Known rows, with every way that one mark hangs from another:
kotuli{gizupir pemi}: [ -2.3  -2.2   4.2   9.0  -5.4   2.9  19.8   3.8  11.8  18.0   0.7   5.6
  -4.8  -5.8   2.9  -8.4 -14.5  15.3  -5.5   1.9  -2.1  -2.3  -6.2  -9.4
   1.7  -1.6   9.4]
taman{ladok{libu{tiva{metebu{gizupir vode}}} vobi}}: [  4.2   2.1   0.9 -38.0   0.5   9.0 -12.9  -6.5  -4.7  18.2  22.9  -1.4
  13.2 -17.8 -10.7  -3.3  -4.7 -13.0   1.7 -18.4  -4.7  -8.3  -4.2  30.1
   5.1  10.7 -59.2]
vode{metebu{gizupir}}: [ -2.0  -5.7   0.5  -2.9   4.5   3.7  10.8  -5.5  -3.7  -3.4   0.6   3.4
   2.0 -17.4   9.5  -8.5   1.9  -2.2  -1.2  -8.4 -15.3  -4.3   0.5   6.2
   1.6  -1.7 -10.3]
tiva{libu{ladok} metebu{gizupir{kotuli}}}: [ 12.0   5.1  -3.6  -0.4  -3.7   3.7  13.6   3.6 -10.8  16.9   5.4  -4.2
   9.6  22.2  -3.1  -4.4 -19.7   3.9   3.4  -5.7 -15.1  -9.5   7.3  27.5
   2.5  -3.0 -44.0]
kotuli{pemi}: [ 1.4  0.9  5.3 12.6 -0.4  0.8  4.4  1.5  7.3  6.3  4.8  6.7 -3.1  9.4
 -2.5  1.3 -7.3  9.2 -6.5  0.3  2.1 -0.7 -8.1 -5.9  1.9 -1.6 12.3]
gizupir{metebu{vode}}: [  1.1  -0.6   0.5  -2.5  -0.8  -2.2  -2.8  -3.0  -4.2 -20.4   1.1  -3.3
   0.7 -20.5   1.6   8.0  -2.1  -0.5   4.0  -5.2  -1.0  -5.5   3.4 -18.7
   2.4  -7.0  -7.6]
pemi{kotuli{gizupir{metebu{tiva vode}}}}: [  0.1  -7.3   5.8   4.7  -5.8   1.9  29.5  -0.1   3.7  -1.7  -7.0   1.0
  -5.9 -25.5   4.7  -2.5  -7.0   1.9   4.1  -5.4   2.2  -2.8  -4.4 -12.4
   2.7  -4.1 -11.9]
ladok{libu{tiva{metebu{gizupir vode}}} taman vobi}: [  1.0   5.1  -4.8 -30.4   1.3  12.3 -15.9  -8.8  -6.7  28.3  24.5  -5.1
  17.5  -6.7  -5.6   6.5  -9.5  -6.6  -6.4 -16.0  -2.5  -5.7  -5.8  27.7
  -3.9   3.0 -47.5]
tiva{metebu}: [  3.2  -5.0  -1.4  -1.1  -5.8  -0.4  -1.5  -4.8  -1.8   1.9   2.2  -5.3
  -2.9   0.0  -2.3 -12.2  -1.5   0.8   0.2   4.4  -7.7  -0.7   7.6   1.1
   3.0  -9.6  13.7]
vode{metebu{gizupir tiva{libu{ladok{vobi}}}}}: [  4.4  13.4   0.6 -17.4   6.2   8.4  19.6  -0.1 -15.2   3.0  15.6  -2.3
   7.8   3.3   2.1  -3.2   2.1 -31.3  -8.9 -21.6  -1.6 -14.8 -12.6  56.7
  -2.1   9.9 -58.9]
tiva{libu metebu}: [ 5.9  2.1  2.0 -2.8 -6.6  1.4  3.3 -1.6 -2.7  5.9  5.6 -8.0  3.7  0.9
 -4.5 -1.6 -2.7  1.3  0.2 -3.8 -9.4 -5.4  8.8  9.5 -0.3 -9.5 -1.2]
kotuli{gizupir{metebu{tiva}} pemi}: [  0.6   1.0  -0.2   9.6  -4.6   4.2  34.8  -0.5   9.9  -2.2  -0.9   2.6
 -11.1  -2.1   3.1  -5.8 -16.7   4.0  -1.0  -0.4   6.9  -5.1  -5.6  -5.2
   5.7  -3.2   9.7]
libu{ladok{vobi} tiva{metebu{gizupir vode}}}: [  7.2   2.2   0.7 -29.4   0.7   7.4 -11.5  -3.6 -18.3   9.9  23.6  -5.9
  13.2   2.5  -1.7  -6.5  -8.5 -12.7  -7.1  -6.7  -4.2  -9.8  -9.4  21.5
   4.7  -3.3 -54.9]
taman{ladok{libu{tiva}}}: [  0.1   7.4   6.6 -26.8  -2.8   4.6  -0.5  -1.6   9.9   8.6  15.5   4.9
   7.6  -3.1 -15.3  12.0  -7.2  -7.9   5.7 -10.1   6.3  -3.5  -5.8  14.5
   0.5  20.4 -33.6]
kotuli{gizupir{metebu{tiva vode}} pemi}: [ -1.1   0.2   5.3   1.7  -4.6   2.2  30.2   0.3   7.0  -4.1   2.9   2.0
  -9.4 -13.5   8.3  -2.4 -13.7   2.4  -1.3  -3.0   4.7  -8.3  -8.5 -15.4
   4.1  -9.0   0.7]
taman{ladok}: [  0.8   0.2   1.8   0.1   0.0   1.1  -1.4   1.5   3.3  -2.4   1.2   7.3
  -0.5  -2.2  -9.7  -4.8  -1.0  -4.7   3.9  -3.4   3.1  -4.3   1.7  12.4
   4.2  14.5 -12.0]
vode{metebu{gizupir{kotuli{pemi}} tiva{libu}}}: [  4.3   6.9   8.6   7.4   2.7   1.2  39.0  -0.3   2.1  14.6   3.9  11.8
   4.6   7.6   5.9  -0.3 -13.5   5.5  -1.7 -11.1  -9.8  -8.4 -16.5  22.5
  -1.0  -4.8 -24.6]
taman{ladok{libu{tiva{metebu{gizupir{kotuli}}}} vobi}}: [  9.0   4.0  -5.0 -27.5  -1.3   5.1  -0.7  -6.8  -2.0  27.7  11.5   4.7
  16.5  -3.6 -16.5  -7.3 -16.4  -0.3   6.4 -12.7  -3.9  -2.1  -6.1  39.1
   6.1  14.1 -60.0]
kotuli{gizupir{metebu{tiva{libu} vode}} pemi}: [  0.7   7.9   8.6   0.1  -5.9   3.9  35.3   3.8   6.0  -0.5   8.9  -1.0
  -3.5 -12.2   6.1   6.2 -16.5   3.2  -1.4 -10.4   1.5 -13.0  -7.0  -6.7
   0.9  -7.4 -14.7]
tiva{libu{ladok{taman vobi}} metebu}: [  7.4  13.6  -5.9  -4.3  -4.6   7.3  -9.6   0.1 -12.3  17.3  18.3  -4.9
  12.9  16.5 -17.3   2.6  -9.6 -14.9 -12.5 -11.3   5.6 -12.1   0.8  49.4
  -5.4   7.2 -33.2]
taman{ladok{libu vobi}}: [  1.1   8.3  -3.8 -17.3   1.1   3.5  -8.1   0.0   3.0  10.2   9.2   4.2
   5.7 -11.0 -17.1   0.7   2.3 -17.5   0.5 -17.9   8.4  -3.9  -3.7  36.9
  -0.7  25.6 -35.8]
gizupir{kotuli{pemi} metebu{tiva vode}}: [  5.6   4.6   5.9   8.6  -1.1  -5.6  20.0  -0.8   2.3  -8.7   0.4   9.1
  -2.6   4.7   1.4   7.4 -16.7   6.9   3.0  -0.9   7.5  -5.2 -14.7 -10.2
   3.4 -11.5  -6.1]

Rows:
[  3.8   3.8   0.7  -3.8  -0.3  -6.9  16.4  -2.1  -4.5 -14.5  -4.9   2.0
   0.6  -4.3   4.9   5.4  -8.2  -2.4   9.3  -1.5   4.9  -4.3  -6.6  -5.6
   1.4  -8.5 -18.9]
gizupir{kotuli metebu{tiva vode}}
[  5.5  -1.1   4.9 -23.3  -1.7   7.3  -3.3  -2.7 -11.6   6.6  21.4  -6.1
   7.5   9.5   3.5  -2.5 -11.8  -5.1  -1.4  -1.8 -10.3 -10.2  -1.0   2.9
   5.7  -7.0 -42.6]
libu{ladok tiva{metebu{gizupir vode}}}
[  1.7  11.4   1.8 -34.2  -0.2   5.1  -9.6  -3.1   3.8  13.2  18.2   5.4
  12.7 -10.1 -19.7   8.0  -3.7 -14.7  -0.5 -16.0  12.4  -3.2 -13.7  31.5
   0.3  25.7 -47.2]
taman{ladok{libu{tiva} vobi}}
[  3.3  12.8   9.2  -1.3  -7.0   5.2  34.8   7.9   1.5  -0.1  14.5  -2.0
  -3.6   3.7   1.7   9.0 -20.0  -7.6  -4.3 -11.7   5.6 -19.0  -7.9   4.8
   0.7  -1.1 -32.2]
kotuli{gizupir{metebu{tiva{libu{ladok}} vode}} pemi}
[ -2.2  10.8  -9.4  -9.7   1.9   6.9 -12.0  -2.2   1.6  21.8   9.5   0.7
   9.9   0.4 -12.9  11.6  -1.2 -12.3  -8.0 -15.2  10.5  -1.1  -6.0  36.0
  -9.7  16.8 -24.7]
ladok{libu taman vobi}
[  2.0   8.6  -4.6 -26.2  -4.8   7.6 -13.4 -10.2   0.4  24.3  21.5  -3.0
  14.8  -0.3 -17.3   7.6  -9.1  -7.4  -8.6  -8.7   8.3  -0.9  -7.0  30.7
  -6.0   6.7 -23.0]
ladok{libu{tiva{metebu}} taman vobi}
[  0.7  -2.5  -0.8  15.3  -6.2   3.5  22.9  -0.1  10.1  -1.0  -2.7   2.5
  -5.1 -16.2   0.5  -4.1 -19.8  15.6  -1.5  -1.2  -0.2  -4.0   0.3 -18.1
   5.5  -4.7  12.9]
kotuli{gizupir{metebu} pemi}
[  7.1  -6.4   3.4  10.6  -1.8  -1.0   7.9  -1.0  -1.5  19.2   2.5   5.7
   2.0   4.2   5.5 -11.2 -17.3  22.1  -0.1   0.8 -15.8  -4.2  -4.1  -5.9
   6.2 -18.6  -9.8]
tiva{metebu{gizupir{kotuli{pemi}} vode}}
[  1.9  -6.7  -0.4  10.7  -5.8   3.8  35.2  -1.2   6.9   0.0 -10.5   1.6
  -7.0 -16.9  -0.1  -6.1  -9.3   3.6   4.3  -3.2   3.7   1.4  -1.7  -3.3
   3.9   1.1  -1.8]
pemi{kotuli{gizupir{metebu{tiva}}}}
[  3.4   1.5   5.5   5.8   6.0   0.4  21.8   3.3   0.2  15.8   1.6   9.8
  -1.0  18.9  11.1  -2.1 -14.0   9.4   1.2  -2.6  -2.9  -4.7 -17.5   5.1
   3.3  -6.5 -25.0]
metebu{gizupir{kotuli{pemi}} tiva vode}
[  4.8   5.4  -3.9 -23.9   2.0  11.1 -16.8  -5.2 -16.8  17.8  26.2  -2.0
  16.8   9.8  -6.2  -1.1 -12.7 -11.0 -12.3  -8.1   2.3 -11.9  -8.9  32.2
   0.4   2.6 -56.4]
libu{ladok{taman vobi} tiva{metebu{gizupir vode}}}
[  2.2   7.3  -1.6  -3.3   6.0   9.0  21.7   3.8  -5.1   7.4   4.5  -5.6
   1.9  17.8   7.2   2.7  -2.5  -8.1   2.1 -12.4  -3.1  -6.7  -0.6  26.5
   0.4   2.3 -33.2]
metebu{gizupir tiva{libu}}
[  7.1   1.5   0.2  20.9  -3.1  -5.3  14.3  -1.2   5.6  -4.6  -5.6  10.6
   1.7   2.2  -6.7   5.8 -21.5  19.9   2.4   0.8   2.3  -0.6  -6.7 -14.5
   4.9  -6.6   4.5]
gizupir{kotuli{pemi} metebu}
[  4.3  18.2   5.3 -23.0   2.0   2.1   3.2   6.7 -15.0   4.6  19.9  -4.7
   7.7  12.6  -3.2   9.2   2.1 -30.7  -7.9 -16.6  12.4 -14.8 -16.1  40.6
  -5.3   8.1 -58.3]
metebu{tiva{libu{ladok{vobi}}} vode}
[  3.8  -2.0   4.5  10.8   3.8  -0.4   9.0   3.7   0.6  16.6   0.7  11.2
   4.5   5.3   7.7   0.6 -15.9  20.4  -0.4  -2.9  -9.5  -3.7 -12.1  -7.2
   2.7  -8.0 -24.5]
metebu{gizupir{kotuli{pemi}} vode}
[  4.0   0.4   3.1  11.4  -7.3   5.6  40.5   1.9   5.6   5.1  -6.2  -2.4
  -0.6 -15.0  -2.0   3.2 -11.2   4.0   4.5 -11.1   2.4  -3.1   0.0   4.4
   0.9   2.2 -16.0]
pemi{kotuli{gizupir{metebu{tiva{libu}}}}}
[  2.4  -0.2   5.4   8.1   3.5   0.3  33.5  -3.6   3.5  10.5  -0.7  14.3
  -2.0   7.2   8.2 -10.5 -11.3   6.2  -1.5  -2.8  -7.6  -3.7 -17.7  14.0
   2.7  -5.6  -9.4]
vode{metebu{gizupir{kotuli{pemi}} tiva}}
[  4.6  10.5  -1.0  -2.0  -0.9   2.4  20.6  -0.5  -2.3 -17.0   2.6  -6.8
  -0.2   4.7  -1.9  12.7  -4.3 -10.9   4.7 -10.6   6.1  -7.3   2.3  11.2
   0.3  -0.7 -13.0]
gizupir{metebu{tiva{libu}}}
[  2.7  -3.6   4.6  13.9   2.0  -1.3  21.2  -3.4   3.3  10.3  -2.3  15.6
   3.9  -7.1   5.0  -8.3 -14.9  17.2  -2.2  -4.0 -14.6  -2.9 -12.2   1.2
   2.4  -6.3  -8.4]
vode{metebu{gizupir{kotuli{pemi}}}}
[  8.0  -4.6  -1.2  -9.2  -2.3   1.5   8.0  -6.8  -4.4  17.6   2.8   1.0
  10.9   7.1   1.0  -8.3 -18.7  16.7   6.0   5.0 -11.9   1.7  -1.6   1.0
   6.1 -11.2 -23.5]
libu{tiva{metebu{gizupir{kotuli}}}}
[  7.3  -7.3  -7.2   3.6  -0.8   0.9   8.1  -3.8  -5.2  14.4  -6.8  -0.5
   3.7   6.6   3.1 -15.1 -13.2  14.1   6.8   3.6 -16.6   0.6   7.1   7.7
   6.2 -10.1 -11.4]
tiva{metebu{gizupir{kotuli}}}
[ -1.2  -0.8   0.6  -9.3   7.9   5.4  11.0   1.0  -6.7   2.4   4.2  -2.5
  -2.8   7.3  14.7  -3.4   2.5 -10.6   2.2  -6.1  -3.0  -5.9  -4.6   8.6
   2.3  -2.5 -28.0]
metebu{gizupir tiva vode}
[  6.4  -5.2   4.1 -16.5  -1.7  -0.9   2.5  -5.7  -8.5  14.9   6.4  -0.5
  12.8  -3.2   5.9  -6.0 -15.8  15.9   5.5   3.0 -14.1  -2.3  -5.4  -7.6
   4.7 -15.7 -33.6]
libu{tiva{metebu{gizupir{kotuli} vode}}}
[  8.2  13.5   8.6  -0.1   3.3   3.6  27.0  10.6  -5.1  19.3  13.8   7.0
   4.9  34.1   3.5  10.0 -20.8  -1.6  -2.4 -11.9  -1.1 -15.0 -17.2  25.4
  -0.5   0.6 -58.8]
metebu{gizupir{kotuli{pemi}} tiva{libu{ladok}} vode}
[ -1.6  13.4  -3.4 -26.3   0.8   7.8 -12.6  -5.6   1.8  23.6  19.4   1.8
  17.5   0.3 -15.0  18.9  -7.3  -9.0  -8.4 -12.8  15.2   0.2 -14.5  28.9
  -8.7  16.5 -36.7]
ladok{libu{tiva} taman vobi}
[  4.1   0.6  -0.2   0.2  -2.4  -8.0   3.1  -2.2  -4.7 -13.3  -5.8   3.4
   6.6 -17.3   1.2   7.5 -11.7   9.7   9.0  -1.8  -1.4  -3.4  -0.9 -18.3
   1.3  -8.8 -17.7]
gizupir{kotuli metebu{vode}}
[  6.8  12.2   9.2   4.1   1.8   3.6  39.5   3.9  -2.6  12.9  11.2  11.1
   4.3  22.3   2.0   0.9 -18.0  -4.6  -4.7 -12.6  -6.1 -14.3 -17.7  32.8
  -0.8   1.7 -42.3]
vode{metebu{gizupir{kotuli{pemi}} tiva{libu{ladok}}}}
